Each row was made from one walk, in order. Every step used is in the known rows, and no mark comes twice. Write each row's walk.
Known rows:
difesug > pemu > zefu > foriza > sezipeg > kanov > befaz: [  5  11  24  14  27  44  71 -11  -4  -3  -1   0  -2  22 -20   6 -40  -9
 -25  -2   6  46  45 -15  21   6  24  -2 -35  14  57 -26   5   7]
pemu > sezipeg > kanov > befaz: [  5  -9  24  -9  10   5  -3 -10  -1  -1  -9   1  -2   9  13   6 -16   6
  10   0   3  33 -16   3  -4  -4  13  -3 -38  -6   4 -16  -7  47]
sezipeg > pemu > zefu: [  1 -17  -6  11   5  13  -8 -18 -11  -6  -4   0   6 -11 -23  -1   0 -22
 -14  -8   4   4  24   1   2   0  23   9  14   7  10 -24  -3  16]
gudod > sezed: [ -2   1   0 -12 -29 -16 -16   7  15  20  -1  -3 -25 -14  18  -8 -23   1
  11 -17   1  16   8  31   8  -1  12 -10  -8  -7 -41 -11   6 -10]
gudod > sezed > foriza > deval > lusut > sezipeg > kanov: [ 13   1  21   1  14  23   1  13   5  -4  -2 -30   4   2  72 -24 -18  -2
   2   8  12  30 -27  -7   6   2 -29 -32   9   4 -15  29 -15  27]
difesug > todez > sezipeg > pemu > zefu: [ -1 -21 -45   7  29   8 -12 -11 -14  13   0  -9 -14   4 -34   6 -14 -14
  35 -17  13  -7  40  12  -1  14  15  19 -15 -25  -8 -26   3  21]
deval > lusut: [ -4   2   3  -6 -17 -22 -36  24  -6 -11  14  -4 -19 -17  14 -14  24 -20
  23   0 -15   8  15  10  -3  -8  -6  28   8  -4 -19  39 -17   0]
deval > lusut > sezipeg: [ -3  -3  -9 -16  -1  -6 -52  29   1 -15  19 -11 -14  23  15  -7  48 -15
  19   4  -8  10 -25   9   7  -5  -3  10   6  -5 -21  38 -23   1]
kanov > sezipeg: [ -5 -15  -4  -5 -13 -31  19  12 -10   9   1  19  -7 -22   2  -5  11 -17
  27  -6 -17 -17   1  17  -5 -11  14  10 -13 -26 -37  25  15  -6]
befaz > kanov > sezipeg > pemu > zefu > foriza > deval > lusut: [ -4  22 -17  23  30  -1  85  42  -8 -30   5   5   8 -42 -33 -17 -27 -26
 -21   2 -12   1  29 -21 -27 -10 -20 -17   2 -28 -14  19 -33  25]
deval > lusut > sezipeg > kanov: [  3  -2  10 -14  25   2 -60  10  -4  -7  16 -17  -1  16  29  -7  35 -14
   9   6   6   8 -24   3  12  10 -11  11 -23 -16  -2  48 -10  12]
pemu > zefu > foriza > sezipeg: [ -2 -13  -1  18  -5  31  50   3  -7   2   1   3   6  30 -23  -7 -11 -52
  11  14 -11  42  21 -17  16 -13   9   6 -16  27  -5 -24   8   6]
sezed > foriza > zefu > pemu > difesug > todez: [ -5  20   2  28 -33 -11 -21 -12  -6  30  -9  12  27 -13  11  -8   2   1
  39   7   1 -41 -13  -8  21   3 -11 -16   6  25  34 -14  22 -21]
foriza > sezipeg > pemu > zefu: [  0 -24 -11  17   5  42  37 -11  -6  -5  -4  22  14  20 -18  -5  -9 -25
 -12   2  14  16  24  -5   7   1  28  13  17  13  12 -29  -3  20]
befaz > kanov > sezipeg > pemu > zefu: [ -7  -3 -19   9  16  -5  33  16 -14  -4  -7  25   3 -26 -21  -3 -11 -20
 -16 -26   7 -19  18  11  -7  -3  19  -5 -18 -50 -22 -14   6  10]
sezed > foriza > zefu > pemu > difesug: [ -8  25  11  33 -53   4 -17 -14  -2  10 -14  13  39   0  22  -7   3  -6
   9   9  -5 -42   1 -18  19 -12 -11 -13  32  30  32  -6  24 -22]
befaz > kanov > sezipeg: [-13   0 -17  -8 -12 -32  17  46  -6   9  -4  36 -18 -23   4  -5  12 -16
  20 -19 -11 -19  10  34  -5 -10   5   1 -39 -61 -58   8  16  -8]
befaz > kanov > sezipeg > pemu: [-14   3 -24  -7   6 -25  28  20  -2  15  -5  34  -9 -32 -10  -5   1   6
  -7 -29  -2 -18   7  21  -1   1  15   1 -12 -61 -34   8   0  10]
sezipeg > pemu > zefu > foriza > deval > lusut: [  9   4  -8  25  15  15  42   9  -4 -32  10 -19   9 -29 -32 -13 -18 -29
 -19  18 -16  26  31 -34 -20  -6 -13  -6  30  27  18   8 -41  28]
pemu > zefu > foriza > deval > lusut > sezipeg > kanov > befaz: [ 16   0   6   9  47  31  44  21  -1 -47  14 -24  13  19   2 -16  -4 -43
  -1  30  -9  20   3 -30 -13  -8 -24 -29 -27  17  29  12 -46  35]
difesug > pemu > zefu > foriza > deval > lusut > sezipeg > kanov: [ 16  20  17  14  30  34   2  19  -7 -31  14 -38  -5  -3  -6   6 -13  -7
 -30  19   1  32   5 -17  -9  10 -15 -18 -20  19  44  23  -9   8]
pemu > difesug: [ -2  -5   7 -18 -30 -36 -30   7  -1   5  -7   8 -12  -6  11   1  16  17
  18  10  -8 -35 -14  13  -8  -9  -1  11   6   5 -17   3  15 -45]
sezed > foriza > deval > lusut > sezipeg > pemu > zefu: [ 13 -17  -5  20  21  42  14   8 -11 -34  -4 -17  19   6  20 -13  17 -25
 -14  15  -3  22 -12 -30  -1 -10 -11 -15  58  26  15   5 -30  36]
gudod > sezed > foriza > sezipeg: [ -2  -9   6   1 -29  20  45   1  11  34 -16   7  -2  19  45 -18 -32  -5
  12 -16   5  47   5   5  33  -8   7  -6  22  20 -36 -21  14   2]
sezed > foriza: [ -4 -21   7   0 -26  -6 -13  -7 -14  25 -13   3  -7  -9  33 -14  19 -22
  28  -9 -25  26  12  -4  20 -17   3  11  16  11 -15  -1  23   6]
zefu > pemu: [ -3  15 -11  -4 -13 -21  -5  -2   1  15   8  14  11 -16  -6  -4  14 -42
  22  -7 -26 -16  21   9  -6  -4   6   9  -9  -2  18   1   3   6]
todez > difesug > pemu > sezipeg > kanov > befaz: [ 13   8  -7  -3   5  27  -8 -34   7  -5   8  -5 -24   7  10  29 -32  51
 -32 -12  18  64  16   1  -3  22   8  10 -21  -3  21 -22   5  19]
difesug > lusut > sezipeg > pemu: [ -4  -7  16 -11   3   4 -29  -8  14  -3   6   4   0  15 -14  16  31  19
 -44  -7  11   2 -17  17  12   5  14   0  18  -6  -8 -14  -9   5]
todez > sezipeg > kanov: [ -3 -15 -11  -5   7   1 -29  -7  -5  16  -1  -1  -9  12  19   3 -10 -19
  36  -4   3  -9  41   9  -1   8  -8  28 -45 -46 -20  22  27  16]
lusut > deval: [ -9 -19   5 -14 -19 -10 -38  -3   9 -11   6   5 -21 -14  15  -5  30 -23
  19 -30 -13  -5  20  26 -40 -10   2  22 -15   5 -26  -2  21   0]
gudod > sezed > foriza: [  0  -6  11  -6 -28  -8  -1 -10   1  35 -16 -11 -14 -11  41 -16 -27  -2
  15 -24  -7  33   5  10  27 -12   5 -13  17  10 -37 -18  21   1]
befaz > kanov: [-14   3 -20 -12 -27 -19 -28  43   1  12   1  29 -26 -12   9  -7  17 -19
  16 -11  -7   2  17  34   1 -10   1   8 -38 -41 -43 -11  11  -1]
sezed > foriza > zefu > pemu: [-10  16   1  43 -51  22 -12 -11  -1  14  -5  22  34  -6  19 -12   5 -43
  16  -2 -11  -4  26 -11  27 -13  -2  -3  14  21  30  -8  15  19]

Write each row's walk:
[  0  -9  -1 -20 -12 -47 -34  10  -8  24  -1   6 -26 -15   5  -4  18  26
  46   7  -4 -32 -25  26  -4   9  -2   6 -22  -2 -18  -7  16 -45] : pemu > difesug > todez
[ 12  12  -5   1  -7  29 -42 -41  -3  11   8 -17 -21  -1   9  34 -24  47
 -33 -10  21  69   5   4  -1  23   1  21 -21   4   8 -11  32  12] : todez > difesug > pemu > sezipeg > kanov
[ -7  23 -36  24 -28 -10 -33   8  11  16   5  10  11  14 -12   9 -11   6
  55  11  10 -74  22  13  -4  10 -14  -2 -26 -26   6  -6  12 -27] : foriza > zefu > pemu > difesug > todez > sezipeg
[ -1 -11 -46   7  41   2  17 -25 -12  23   3 -25 -12   8 -53   5 -29 -19
  29 -16  -3  20  42 -13  12   6   4   7 -21 -12  -1 -26   1  23] : difesug > todez > sezipeg > pemu > zefu > foriza
[  1  -2 -12   3  39  20  -8 -11  -4 -22  11 -42   9  20 -36  -4  15 -22
 -24  -3  -7  35 -14 -32  21  -6   1  -6  23  23  16  11 -34  22] : deval > lusut > sezipeg > pemu > zefu > foriza
[ -5 -13 -29 -21  -7 -40 -34  13  -4  23   0  -1 -30  15  -1   8   2  25
  67   3  -1 -44   7  23  -7   6 -13  20 -26 -29 -38   1  24 -37] : pemu > difesug > todez > sezipeg
[ 12 -18 -28  12  18  34  44  -1   6 -16   0 -12  11  17 -31   2   2 -25
 -23  18 -11  23 -12 -24  -5  -9   1 -33   9  30  16 -26 -26  26] : lusut > sezipeg > pemu > zefu > foriza > deval
[ -2 -15  12   0  -2  23  13  -3  -2  14   1  25   6  18  24  -6   1 -24
  15   8  10  17   8   8   6   7   8  24 -39  -7  -1  10  15  11] : foriza > sezipeg > kanov
[  7  11 -11  22  18  66  38 -40  -7   5  11  -9  -8  25 -16  15 -39  -7
 -38   1  19  72  54 -21  20  21  -5  22 -29  28  35 -18  30 -14] : todez > difesug > pemu > zefu > foriza > sezipeg > kanov
[ -7 -13 -10   0   5 -22  34 -16  -3  11  -5  22   0 -29 -10  -1   3   2
  -3 -20 -10 -18   1   4  -3   0  24   9  17 -25 -12  22  -4   6] : kanov > sezipeg > pemu
[ 15   5   8 -14   0   0  16   6  19 -14  -7 -28  11  -1  44 -12 -20  59
 -24  10  12 -10 -50 -20   2  -4 -26 -42  81  23  -9  14 -33 -15] : gudod > sezed > foriza > deval > lusut > sezipeg > pemu > difesug
[ 13 -13 -18  12  18  34   7  24   0 -48  13  -7  11   6  -9  -5  17 -24
 -17  21   5   2  -5 -10 -25   0  -4 -11  34  11  11  10 -46  26] : foriza > deval > lusut > sezipeg > pemu > zefu
[-12   9 -10 -18   3 -45  26  18   0   7 -11  30   1 -28  -8   3   2  43
 -14 -15   6 -58 -16  13  -9  -4   2  -5   0 -51 -27  10   6 -31] : befaz > kanov > sezipeg > pemu > difesug
[  2  -9  -8 -20  23 -37 -42  -8 -12  28  -5  -8 -18   5  12  10  -9  26
  59   4  16 -48   4  16  -8  20 -21  18 -58 -37 -17  13  29 -27] : pemu > difesug > todez > sezipeg > kanov
[  8  -7 -17  -6 -13   5 -10  54   7 -26  20   1 -12   9  25 -11  37 -19
  18  27 -14   5 -18   7 -22  -9 -17  -3  12   0 -21  30 -34   5] : foriza > deval > lusut > sezipeg
[ -1   1  36 -30 -19 -26 -48  16   8 -11   1  -3  -5  28   5  20  34  29
 -25  12   7 -37 -42  21  -2  -4  -6 -11   4   4 -25  -9  16 -48] : pemu > difesug > lusut > sezipeg
[ 11   0  -9 -16   3  -7  -5  26  15 -33   7  -7   5   5   7   1  25  38
 -19  28   1 -39 -46  -8 -26   1 -18 -12  52   9   6  32 -44 -17] : foriza > deval > lusut > sezipeg > pemu > difesug
[  0  -5 -10  14  15   8  19 -31  -9   3  -3 -16   4 -11 -41  -2 -12 -27
 -16 -10 -13  29  25 -23  12  -7  14   4   7  22  18 -25  -3  15] : sezipeg > pemu > zefu > foriza
[-11   0  46 -16  -4   4  10 -19  21 -30  -4  17  10   6  -1  15   6  41
 -51 -12  22 -36   1  14 -40  -1  -2  17  36  19   0 -19  11 -32] : foriza > sezipeg > pemu > difesug > lusut > deval
[ -9  -5 -18   2   0  20  60 -18  16  22   2  12   7  16 -27  -7  -9  -6
 -13  -5 -12  44   9 -20  23  -5  16  13  14  18   7  -6 -16  17] : zefu > foriza > sezipeg > pemu
[ -2 -12  -3  12  -3   1   7  -6 -14   2  -5 -17  -6  -2 -25  -6  -3 -45
  11   1 -22  31  25 -13   8 -15   2   2 -19  26  -6 -19  13   5] : pemu > zefu > foriza
[  1  27  16  36 -12  37  -2 -14  11  -7   2  19  43  13   3   6 -29 -11
  -1   5  16   4  -3 -11   1   4  11 -23 -38   0  46 -20 -15  60] : foriza > zefu > pemu > sezipeg > kanov > befaz
[  0   3  58 -26   7 -16 -55  -7   1  -6  -4  -7   6  20  19  19  25  32
 -30  17  20 -39 -43  17   0   9 -13  -9 -24  -7  -2   2  25 -37] : pemu > difesug > lusut > sezipeg > kanov
[ -2  -9  -3  17  29  -6  64 -30 -12   0  -5 -10  13 -17 -47  -3 -20 -24
 -17 -15 -17   7  13 -28   4  -8  16  -6   8   5   4  -2  -1  17] : kanov > sezipeg > pemu > zefu > foriza
[ 10   1   1  -3 -13  14  11  33  13  -6   2 -21  -8   5  56 -18 -10  -1
   5   7  -2  32 -24   0   5 -13 -25 -34  41  12 -39  15 -24  11] : gudod > sezed > foriza > deval > lusut > sezipeg
[ -6  20   6  44 -49  37 -20 -12  -2  11 -10   5  40   9  13   5 -12 -20
   9   2  -4  30 -13 -22  19 -14   2 -16  21  30  20 -26  15  50] : sezed > foriza > zefu > pemu > sezipeg
[  9   0 -30  13 -16  30 -28 -22  -8 -11  10  -8 -30  -1 -12  16 -12   0
 -23 -11  10  36  57  14   0  13   6  24   3  14   7 -24  29 -30] : todez > difesug > pemu > zefu
[  2  -9  -9 -24  31 -33  -6  -5  -3  16  -2   4 -20  15  11   3 -16  29
  57   2  11 -51  17  14  -5  17 -10   7 -57 -43  -2   4   5 -19] : pemu > difesug > todez > sezipeg > kanov > befaz
[  3 -10 -10 -18   6 -40 -22 -13  -1  28  -5   2 -15 -23 -16   1  10  47
  17  -3   3 -31 -28  14  -5  18   7   8   7  -4   7  -7  -1 -27] : sezipeg > pemu > difesug > todez
[ -2  -8   5 -13   4 -43  26 -14  -6   3 -13  14   8 -24  -7   5   4  39
 -11  -6  -5 -62 -24  -3 -11   0  12   3  28 -15  -6  25   2 -33] : kanov > sezipeg > pemu > difesug
[  4  -2 -11 -25  29 -32 -50   5   3   1  14 -20 -11   5  -7  -3  37  47
  12   2  11 -26 -63   3   6  17  -6   2  23  -2   8  30 -32 -26] : deval > lusut > sezipeg > pemu > difesug > todez
[  3 -19   5 -14  14   7 -45  -4  -3  15   4   2  -3  21  26   0  34 -15
  12   1   3   7 -27  14  12   8   5   3 -42 -16  -2  16  10   8] : lusut > sezipeg > kanov
[  2   3  -5 -25  12 -20 -42   3   9 -18   5 -17   3  13   1   2  35  40
 -16   7   6 -30 -49  -9   3   1  -5   2  48   3   6  37 -32 -24] : deval > lusut > sezipeg > pemu > difesug
[  9  28   9  23 -10  14  28  36  -6 -34  12 -25 -18 -32 -21   4 -24 -12
 -18  18 -17  34  42 -13 -22  -6  -8  -3  13  25  24   9  -9  -3] : difesug > pemu > zefu > foriza > deval > lusut
[ -4   0  -2 -10  -4  -1  58 -21  13  16  -7   9  11  20 -25   0 -12  30
 -18  11  -8   2 -16 -25  12  -6   2   5  29  29  12  -3 -10 -25] : zefu > foriza > sezipeg > pemu > difesug
[ -1  25  18  44 -25  40 -37 -18   2   6  -1  10  43   6   4   9 -24 -15
  -4  11  21   9 -14  -6  -1  11   5 -11 -41   6  34  -9   9  52] : foriza > zefu > pemu > sezipeg > kanov
[ -1  -2 -14 -10  16 -14  50 -19  10  34  -3   6   0   9 -36  -4 -11  39
  10   7  -2   8 -29 -16  18  11   1   3   5  22  17 -12 -11 -24] : zefu > foriza > sezipeg > pemu > difesug > todez
[ -1 -20  24   1  12  26  57 -14 -10  18 -14  29  11  24  47 -18  -6 -25
  21   1  -1  33  17 -15  29  -7   5   9  -9   6  22  -4   4  27] : sezed > foriza > sezipeg > kanov > befaz
[ -5  26  29 -29  -6 -28 -25   3  11 -11   8  -1  25  17  -8  22  27  11
 -21  11  -3 -55 -33  15  -6  -2 -11 -17   8   4  14 -11   5 -39] : zefu > pemu > difesug > lusut > sezipeg
[ -5  11  38 -15 -16 -32 -22 -16   6  -8  -6   5   2 -15 -14  16   2  48
 -46   2  10 -38  -5   9  -8   4   3   5  39   6  -1 -12   7 -36] : sezipeg > pemu > difesug > lusut
[ -1  19   6 -19 -21 -39  -9  -5   0  10   2   6  16 -12  -5   3  13  -3
  19   6 -19 -54  -6   6 -11  -3  -9   4   5   5  23   3   8 -36] : zefu > pemu > difesug
[-18  23  29 -19   1 -53  19  18   3  -6 -11  30   4 -34 -16  15  -6  52
 -48 -15  17 -61  -6  22 -13  -1  -2  -8   7 -50 -33   0  13 -37] : befaz > kanov > sezipeg > pemu > difesug > lusut
[  2  13  13  -3 -40   5 -34   8   1   9   1  -5 -29  -6  -5  30 -11  41
 -13  -9   1  48 -16  18  -3   2  31   8  -1   4  -2 -20  21  10] : difesug > pemu > sezipeg
[ -6   4  49 -22  -4 -27 -34 -28  18 -30  -1   0   3 -26  -4  14  16  47
 -53 -24  13 -48   6  17 -46  -3  -4  10  32  17  -5 -14  19 -33] : sezipeg > pemu > difesug > lusut > deval
[ 13  -1   9  15  40  30   7  18 -10 -34  13 -31  12  12   2 -12   3 -47
  -3  32  -6  26  -9 -28 -13  -3 -29 -19 -29  22  17  25 -23  25] : pemu > zefu > foriza > deval > lusut > sezipeg > kanov
